Each row comes from the steps of one walk. Every step used is in the known rows, and no mark comes twice. Write the walk behind each row, first mark first.
In the rows, zero is written as 100.
Known rows
zarib rekem: [112 103 104 109 96 98 73 108 87 98 99 101 114 89 86 88 107 103 106 119 88 80 110 95 77 101 90 88 99 106 98 94 115 108 99 102 108 78 100 105 108 90 106 110 104 116 79 107 93 112 96 106 89 106 96 106 104]
nalon kotu lige rutos mulaz nogetu: [93 113 88 89 90 115 127 97 111 103 88 93 88 113 103 121 95 114 100 66 117 99 89 88 99 90 100 105 112 107 112 96 108 98 95 90 102 107 83 104 100 105 102 91 92 104 106 102 98 105 98 113 143 91 113 92 95]
lige kotu: [104 107 91 106 108 123 110 102 93 105 106 97 110 99 103 100 99 94 111 105 96 91 107 105 85 104 88 93 94 93 99 100 114 111 94 100 91 99 89 99 114 103 104 112 95 98 97 103 95 104 97 76 100 112 113 114 91]
nogetu bodut kotu: [98 95 103 103 107 88 79 92 100 101 107 100 111 87 99 88 106 62 101 118 87 106 110 103 91 101 98 97 97 97 98 100 103 103 101 104 81 101 110 103 99 92 99 95 92 102 105 106 102 89 87 118 97 110 98 99 97]
guvu rekem rutos: [82 96 78 120 124 105 108 105 90 95 100 112 99 104 111 101 110 113 107 116 86 87 111 98 91 102 118 87 88 102 92 113 109 101 88 100 109 85 104 101 97 107 107 110 103 93 109 121 93 116 108 91 71 104 91 110 100]
nogetu bodut kotu nalon: [102 92 100 99 98 94 84 92 104 105 117 102 116 92 93 91 104 63 98 116 91 118 84 109 103 107 93 102 101 96 92 92 82 83 92 111 74 107 109 101 86 94 103 89 86 109 110 101 103 85 81 119 96 99 92 96 99]
nogetu bodut: [93 110 101 106 101 90 85 101 105 95 96 102 99 94 97 90 111 69 108 116 86 94 113 97 81 101 90 88 96 89 97 102 102 102 101 112 83 74 105 110 99 98 100 92 108 104 95 100 94 90 98 97 94 112 103 94 97]
nogetu mulaz: [104 103 107 107 101 90 128 103 111 96 90 102 99 95 98 92 106 97 108 118 96 92 116 97 80 101 91 88 95 91 104 102 106 100 109 110 88 76 102 100 106 91 95 92 102 106 97 87 94 92 95 97 104 104 100 95 99]
guvu kuveroz: [110 103 90 119 113 93 95 106 97 108 103 115 106 107 111 86 103 101 101 114 87 97 108 84 94 101 100 96 92 90 97 99 133 110 87 119 106 84 93 101 112 97 110 103 103 95 108 93 100 108 104 92 98 106 104 90 88]
mudi rekem: [99 100 94 118 93 95 81 108 97 106 101 110 89 104 92 96 100 103 111 98 89 92 108 111 107 109 106 91 94 91 104 101 115 116 101 113 101 81 86 104 104 93 103 111 106 97 92 101 99 106 94 98 101 104 114 91 98]
guvu rekem zarib: [92 98 81 120 121 103 99 97 88 108 103 107 99 108 106 102 109 102 103 121 85 86 107 100 92 103 109 83 106 90 94 113 97 111 86 125 123 84 103 96 118 93 118 108 108 98 112 123 80 117 106 79 101 112 96 104 102]
nalon kotu bodut nogetu: [109 107 100 93 91 115 101 102 105 96 94 97 107 97 92 91 102 103 96 125 112 106 85 100 95 77 94 111 110 85 100 100 131 98 92 113 93 114 100 106 102 80 96 117 80 114 112 80 108 108 92 122 92 109 109 97 95]
vaso rekem: [90 100 92 105 91 101 95 108 99 97 95 103 101 101 110 92 102 91 113 89 81 85 98 102 87 104 134 92 93 94 97 105 124 112 94 115 106 78 102 104 119 104 106 109 100 99 102 108 89 99 84 100 83 110 106 106 102]
mulaz rutos: [109 98 106 95 108 101 101 99 92 98 104 96 107 110 114 91 109 101 108 105 104 96 108 94 85 102 87 82 94 94 98 108 118 103 110 89 88 85 85 100 106 104 95 85 106 83 100 99 98 106 97 89 88 102 103 97 90]
mulaz rutos rekem guvu: [106 100 103 106 116 95 83 103 89 99 98 101 98 105 111 96 110 122 101 85 104 98 110 101 102 110 126 94 98 93 90 116 110 141 113 94 114 101 105 97 105 124 94 87 117 82 91 123 99 107 101 87 89 103 91 98 105]
lige kotu nalon rutos mulaz: [97 98 107 102 92 123 134 102 105 101 108 98 111 112 102 101 91 104 90 86 109 107 81 107 106 100 75 99 107 95 106 91 79 74 94 93 103 110 84 90 100 118 124 93 84 107 87 96 96 106 92 74 103 91 117 97 98]
zarib rekem rutos nalon: [103 96 105 102 100 92 72 108 77 93 105 97 101 86 95 94 101 125 102 110 85 80 114 98 98 104 112 96 95 117 96 99 71 91 102 85 129 88 111 100 101 98 98 121 124 100 75 116 103 110 121 108 65 87 88 117 106]
rutos nalon kotu bodut nogetu mulaz: [107 109 106 86 87 98 125 99 116 100 96 96 93 90 94 93 92 111 88 116 118 118 92 102 109 71 94 114 118 84 110 95 78 85 110 108 95 113 108 102 104 77 85 114 100 116 107 63 114 87 108 124 108 95 100 90 103]
rekem guvu: [109 104 102 107 112 101 107 107 91 97 96 105 102 96 100 93 109 107 110 116 89 86 109 106 83 115 104 99 96 89 85 108 124 147 97 115 109 81 114 99 108 111 98 101 108 97 99 110 98 103 103 94 88 99 100 105 92]
rekem rutos: [97 94 99 106 107 101 102 107 91 90 96 99 100 95 103 98 110 112 110 115 88 83 110 100 86 110 114 91 85 102 89 108 113 96 97 96 107 85 103 100 97 104 100 109 104 87 98 108 98 111 103 96 69 100 99 113 91]
bodut kotu: [110 86 98 101 110 100 94 90 91 106 104 101 119 94 102 91 101 96 102 118 94 103 102 110 94 104 106 96 96 97 96 100 119 110 94 105 96 109 100 95 111 92 104 107 89 98 107 115 105 99 85 120 92 108 101 105 87]
mulaz nogetu bodut kotu nalon: [94 88 94 88 90 91 82 90 99 104 107 95 119 100 86 115 106 69 94 110 100 124 83 86 103 109 85 107 98 102 97 95 76 88 101 105 76 112 99 102 87 90 98 86 93 111 120 91 108 93 83 100 130 97 92 100 101]
kotu lige rutos mulaz nogetu: [96 121 87 96 99 108 123 100 106 104 87 98 97 112 104 124 99 104 110 66 114 100 91 85 101 99 102 95 103 112 109 92 120 96 105 94 100 99 79 99 100 100 101 82 96 94 101 110 96 95 98 77 134 99 99 98 95]
zarib rekem rutos lige: [110 95 108 98 105 90 87 100 87 87 92 98 108 83 90 95 89 103 104 105 86 76 115 110 94 105 97 95 87 124 98 96 109 99 104 84 127 81 111 99 94 100 113 121 109 95 74 116 91 104 114 108 71 104 90 123 109]
guvu rekem rutos mulaz nogetu: [78 94 64 112 122 98 124 96 91 97 75 107 96 115 105 127 111 127 101 96 91 95 111 79 100 97 108 90 91 113 99 109 93 97 104 90 130 101 94 99 97 108 116 105 109 87 107 114 100 115 110 74 108 94 89 109 98]
mulaz nogetu bodut kotu: [88 90 99 91 99 86 79 88 95 100 94 92 113 97 89 114 107 71 98 114 96 111 109 82 91 104 88 103 94 105 99 102 95 107 107 101 84 105 99 103 102 89 94 91 99 107 114 96 109 96 90 100 130 107 98 101 96]
mulaz nogetu bodut kotu lige rutos: [85 110 103 87 99 96 86 91 100 106 108 93 106 100 100 118 97 60 102 84 111 109 92 86 97 110 98 108 95 122 103 97 117 95 98 93 67 105 93 102 87 94 83 72 85 105 120 106 103 91 88 97 134 109 97 97 101]
nogetu bodut kotu nalon rutos rekem mudi: [82 77 128 104 77 83 72 93 104 101 109 107 109 94 79 86 98 93 76 99 101 120 86 105 124 112 119 112 105 100 92 106 47 58 96 77 106 114 120 89 95 118 105 81 91 108 94 120 106 92 98 109 102 103 98 82 118]
bodut nogetu mulaz rutos nalon: [107 115 118 83 108 83 118 92 98 100 97 93 106 97 114 93 99 105 94 98 122 117 111 84 104 96 86 86 100 87 108 103 74 91 130 86 95 84 93 91 108 95 86 83 111 86 103 66 116 85 109 85 105 96 91 94 96]
mulaz rutos nalon kotu bodut: [115 88 104 79 89 111 104 99 96 101 117 94 91 113 116 94 98 118 95 98 114 111 91 111 106 73 84 102 116 93 103 102 80 89 104 90 93 128 91 109 104 93 84 105 111 89 100 92 103 103 116 123 88 81 105 89 99]
nalon rutos mulaz nogetu bodut kotu lige: [84 82 120 84 90 87 95 87 113 99 84 93 94 110 90 115 98 79 87 78 115 111 95 86 106 99 72 108 104 113 105 93 89 86 107 93 92 131 98 90 94 101 99 75 90 120 105 88 105 92 86 97 131 94 100 86 100]
zarib rekem guvu kuveroz: [115 105 104 122 115 87 78 117 84 105 106 115 105 90 95 82 106 109 98 116 83 77 114 79 88 116 93 112 97 109 89 97 136 146 88 117 122 85 118 100 105 109 110 103 108 112 89 96 98 121 109 98 91 91 91 102 99]
bodut kotu lige rutos rekem guvu: [105 109 98 109 116 106 83 97 97 111 114 105 103 92 110 99 92 107 101 69 105 102 89 122 119 118 158 115 101 115 95 101 130 137 90 100 102 121 111 92 96 116 90 92 89 97 104 149 97 94 87 116 101 109 91 104 105]
lige rutos nalon kotu bodut nogetu: [103 128 98 83 93 119 107 101 97 107 111 96 112 98 111 93 87 105 90 100 120 118 82 106 109 76 119 113 118 97 109 99 98 88 96 99 98 100 94 107 103 86 92 112 91 95 106 100 113 94 111 122 102 102 111 94 99]

Which walk is each row?
[108 105 89 104 95 128 112 106 95 104 120 100 116 103 97 102 99 93 106 102 98 105 79 109 98 109 83 99 98 90 96 93 95 91 87 105 85 105 87 100 101 103 109 107 87 103 103 98 95 102 89 78 100 102 106 112 96]
lige kotu nalon
[118 103 119 74 98 98 142 89 123 93 90 91 98 99 103 94 84 92 90 104 131 116 97 102 106 72 63 108 107 96 113 98 118 84 121 89 84 109 100 98 92 84 92 91 86 94 112 53 105 90 102 115 107 104 102 94 106]
nalon kotu bodut nogetu mulaz rutos lige
[116 110 117 80 101 90 124 95 105 101 103 98 103 99 111 97 98 102 95 103 125 123 97 89 112 82 83 98 105 93 108 96 91 78 128 93 83 112 95 96 97 81 78 86 105 89 104 62 113 82 108 81 91 94 85 90 102]
kotu bodut nogetu mulaz rutos nalon
[106 101 94 133 111 85 83 115 96 116 108 124 81 107 103 94 99 112 102 97 83 89 111 97 119 122 110 114 92 97 95 102 134 155 88 129 117 84 105 100 102 113 109 103 108 94 104 87 105 114 106 91 103 88 108 90 96]
mudi rekem guvu kuveroz
[82 89 75 102 108 111 100 103 99 100 108 109 67 107 113 101 95 131 94 91 99 94 94 114 112 89 117 102 109 101 101 109 66 96 79 99 115 119 109 101 100 108 95 125 107 106 116 111 98 108 124 124 80 83 90 103 112]
guvu rekem rutos nalon kotu lige
[85 106 96 93 94 89 85 97 98 95 85 93 101 104 88 112 113 75 105 110 93 100 114 74 78 101 82 93 92 97 100 105 96 106 109 107 88 79 95 108 102 93 93 89 112 105 104 89 101 92 100 80 130 111 104 96 101]
mulaz nogetu bodut
[98 92 92 93 100 85 88 83 113 104 83 97 92 99 92 122 104 77 99 83 101 113 96 89 110 98 82 106 104 109 103 87 95 100 107 102 89 138 102 97 94 88 99 84 92 111 108 93 106 83 86 101 130 95 87 100 97]
rutos mulaz nogetu bodut kotu lige
[109 95 95 84 89 110 94 101 108 103 103 99 76 104 101 93 93 119 97 90 104 100 90 119 106 85 97 101 116 83 105 99 74 107 90 110 106 116 101 101 112 97 91 118 110 113 105 96 100 94 111 131 104 88 103 93 105]
rutos nalon kotu lige
[105 94 99 94 88 115 100 105 112 99 99 99 81 103 96 90 100 107 105 100 105 89 91 112 90 92 91 101 110 85 100 100 114 110 84 112 90 108 99 103 106 95 94 108 92 119 110 94 93 107 95 130 99 98 107 95 98]
nalon kotu lige
[100 94 110 110 100 96 80 111 82 87 99 97 107 86 90 91 109 114 106 122 86 71 115 95 82 110 106 96 87 120 92 100 111 96 99 86 113 82 111 102 96 98 103 114 106 106 77 110 95 125 102 105 65 96 90 116 101]
zarib rekem rutos
[71 97 89 113 90 74 84 100 103 95 78 98 73 102 89 129 107 97 103 81 88 96 121 86 118 111 103 100 89 117 108 99 76 95 116 89 110 93 98 108 80 104 106 91 116 90 87 87 107 101 105 79 116 89 104 101 104]
mudi rekem rutos mulaz nogetu bodut
[105 105 109 94 90 102 132 101 123 96 90 95 99 89 89 91 98 98 93 129 119 109 92 94 93 77 86 114 110 87 107 97 117 89 105 110 82 105 108 104 96 75 88 106 82 121 111 57 108 101 90 120 105 103 104 92 101]
nalon kotu bodut nogetu mulaz
[117 106 88 91 99 122 123 97 102 105 111 101 116 102 101 102 82 84 103 87 96 109 81 125 110 103 75 98 97 95 104 89 90 92 95 103 99 105 90 96 100 104 117 113 90 94 100 103 91 84 102 79 107 108 104 118 102]
rutos lige kotu nalon
[111 103 91 106 102 128 116 105 98 107 114 99 108 102 100 104 100 92 111 111 99 98 93 111 93 91 83 105 99 99 99 92 129 98 91 105 80 129 88 105 103 87 96 115 88 100 100 101 92 102 98 76 87 109 107 112 96]
lige kotu bodut
[105 98 117 97 107 89 130 100 107 96 100 96 100 103 111 92 108 97 104 107 111 95 118 89 83 102 77 81 94 95 104 106 108 93 121 89 79 81 91 100 101 102 87 75 105 89 99 79 97 99 96 89 100 93 99 91 95]
nogetu mulaz rutos
[96 88 97 90 96 105 100 102 90 92 103 94 88 97 109 94 99 129 94 107 94 91 108 110 101 93 118 101 102 97 98 110 59 95 94 92 125 97 108 103 106 108 97 125 117 92 97 107 105 109 123 132 82 81 108 105 98]
rekem rutos nalon kotu
[98 97 93 108 104 107 102 101 96 103 106 101 87 97 100 111 76 98 107 75 90 88 112 131 127 116 101 104 81 117 108 99 103 109 104 86 112 99 90 97 93 110 111 126 100 75 89 106 96 103 113 81 89 105 116 126 105]
mudi rekem rutos lige kotu
[94 94 119 106 91 103 90 110 100 97 102 104 104 110 89 91 99 125 89 89 106 105 83 109 107 115 124 108 104 88 90 107 83 114 93 108 121 93 110 92 95 130 105 91 107 113 91 120 94 108 93 91 96 100 102 87 117]
kotu nalon rutos rekem guvu
[88 81 89 94 98 83 100 86 101 94 95 92 108 95 95 125 106 87 92 98 98 119 90 89 117 111 96 111 94 120 95 92 62 69 106 87 99 128 110 98 74 102 110 86 93 94 106 96 112 93 91 100 109 81 84 109 97]
rekem rutos mulaz nogetu bodut kotu nalon
[101 99 96 116 93 92 84 99 96 99 87 114 99 95 87 94 107 126 102 104 87 93 109 101 109 105 139 92 100 92 93 108 88 98 105 86 128 96 110 97 121 108 103 109 113 90 87 132 101 91 112 94 97 115 97 99 107]
rutos rekem mudi
[91 90 99 118 97 93 84 111 93 98 102 106 83 99 96 102 103 113 111 100 88 84 112 110 111 117 121 96 82 108 98 104 111 106 99 99 107 83 95 102 89 102 101 113 105 88 92 103 101 115 101 96 77 95 111 106 97]
mudi rekem rutos
[112 115 101 99 100 108 96 102 99 100 93 102 116 96 93 97 106 93 106 123 105 109 86 93 96 87 100 102 100 88 94 95 140 98 100 117 91 106 96 101 99 74 95 108 87 103 106 87 106 97 90 90 82 119 94 100 93]
kotu bodut nogetu
[119 101 99 83 105 122 124 93 95 104 120 95 116 112 114 104 83 85 102 76 109 115 81 117 113 105 62 94 96 99 104 93 90 89 106 82 88 110 80 94 95 112 110 93 92 76 103 94 92 92 105 72 101 100 102 115 101]
mulaz rutos lige kotu nalon
[100 111 134 84 96 110 150 96 119 96 93 94 112 98 94 99 72 77 89 98 129 112 98 102 106 84 60 114 99 102 114 91 118 79 116 95 89 109 94 87 97 90 99 101 76 109 99 61 99 85 102 67 107 118 113 102 110]
nalon rutos lige kotu bodut nogetu mulaz
[78 97 114 89 78 91 110 99 111 92 85 94 103 118 86 115 104 88 86 88 109 117 88 76 99 98 67 100 106 97 105 97 59 67 106 101 99 89 92 100 88 111 110 70 102 115 95 81 101 95 96 76 134 91 105 78 108]
kotu nalon rutos mulaz nogetu bodut
[101 119 90 100 97 118 125 101 117 104 100 100 87 102 115 97 92 106 102 73 110 96 91 113 101 88 106 99 117 100 110 94 113 93 87 94 97 101 94 104 102 108 105 94 87 100 95 112 92 100 96 130 110 94 111 92 91]
nalon kotu lige rutos mulaz
[103 104 93 116 111 99 83 103 96 97 89 107 97 97 97 96 107 120 103 97 88 93 108 108 100 110 140 99 99 89 90 109 109 146 102 113 125 94 115 98 107 116 100 108 117 98 91 129 93 101 99 97 97 112 96 102 107]
rutos rekem guvu
[95 77 114 101 88 103 78 94 101 103 112 102 121 107 91 91 90 113 80 92 110 121 75 112 119 101 127 105 103 96 100 101 76 80 92 99 108 118 93 88 96 108 108 98 88 112 98 124 102 106 75 116 98 108 103 86 110]
bodut kotu nalon rutos rekem
[96 115 99 95 93 122 110 107 107 102 111 98 91 102 110 92 93 99 105 87 113 91 88 110 90 96 107 103 109 100 106 102 123 100 82 100 83 88 93 107 102 106 91 97 86 107 107 108 92 110 96 129 109 100 113 93 96]
nalon kotu lige rutos
[99 95 98 96 106 96 95 104 85 95 101 100 97 98 109 97 102 124 104 105 88 93 110 108 102 104 123 91 92 99 94 106 76 92 102 96 121 90 103 99 104 103 97 118 122 84 94 115 105 97 121 99 72 90 93 111 94]
rekem rutos nalon
[113 104 98 120 121 93 101 110 93 106 103 116 99 101 109 87 107 107 102 113 86 90 111 91 94 114 105 108 95 93 87 105 137 149 87 126 116 86 111 98 109 115 108 100 105 96 108 95 101 108 109 90 94 95 99 98 89]
rekem guvu kuveroz
[80 120 90 89 88 103 110 97 118 98 89 91 80 107 101 119 98 80 97 67 114 103 98 86 96 88 89 106 114 110 115 96 92 89 97 93 85 99 94 111 90 106 98 79 96 109 102 91 97 92 100 112 148 93 110 87 103]
nalon kotu lige rutos mulaz nogetu bodut
[102 125 94 97 105 106 103 102 87 109 113 102 112 101 121 92 95 103 106 90 98 102 104 107 98 99 124 89 103 100 105 103 86 98 100 97 106 66 86 103 113 105 98 100 115 82 92 128 101 88 117 101 102 104 107 96 94]
lige rutos nalon
[103 94 117 109 107 81 98 93 104 100 96 92 88 102 107 104 106 113 97 96 108 92 118 91 107 104 119 82 103 97 104 111 78 94 120 93 112 95 103 93 110 99 97 80 121 86 90 103 84 108 97 77 113 108 93 97 112]
nogetu mulaz rutos rekem zarib
[104 84 104 93 85 106 82 108 89 92 111 94 90 87 92 94 96 130 93 116 94 86 99 109 102 82 104 116 111 120 101 96 73 81 93 85 116 122 116 110 91 88 91 134 111 112 80 102 100 119 120 135 64 76 94 109 112]
zarib rekem rutos nalon kotu bodut
[103 94 106 99 103 91 73 92 109 106 109 102 94 89 96 94 102 61 105 104 96 104 96 109 99 103 91 104 100 102 95 93 110 100 93 112 69 121 111 100 92 88 89 91 86 114 110 101 99 88 83 119 94 107 88 99 100]
nogetu bodut kotu lige
[85 82 96 92 104 82 92 87 107 94 84 92 85 96 95 127 105 87 98 86 100 105 102 88 112 107 99 109 92 123 98 93 93 85 105 87 94 141 113 97 79 97 95 87 94 101 107 96 107 92 93 99 106 86 78 113 98]
rekem rutos mulaz nogetu bodut kotu lige
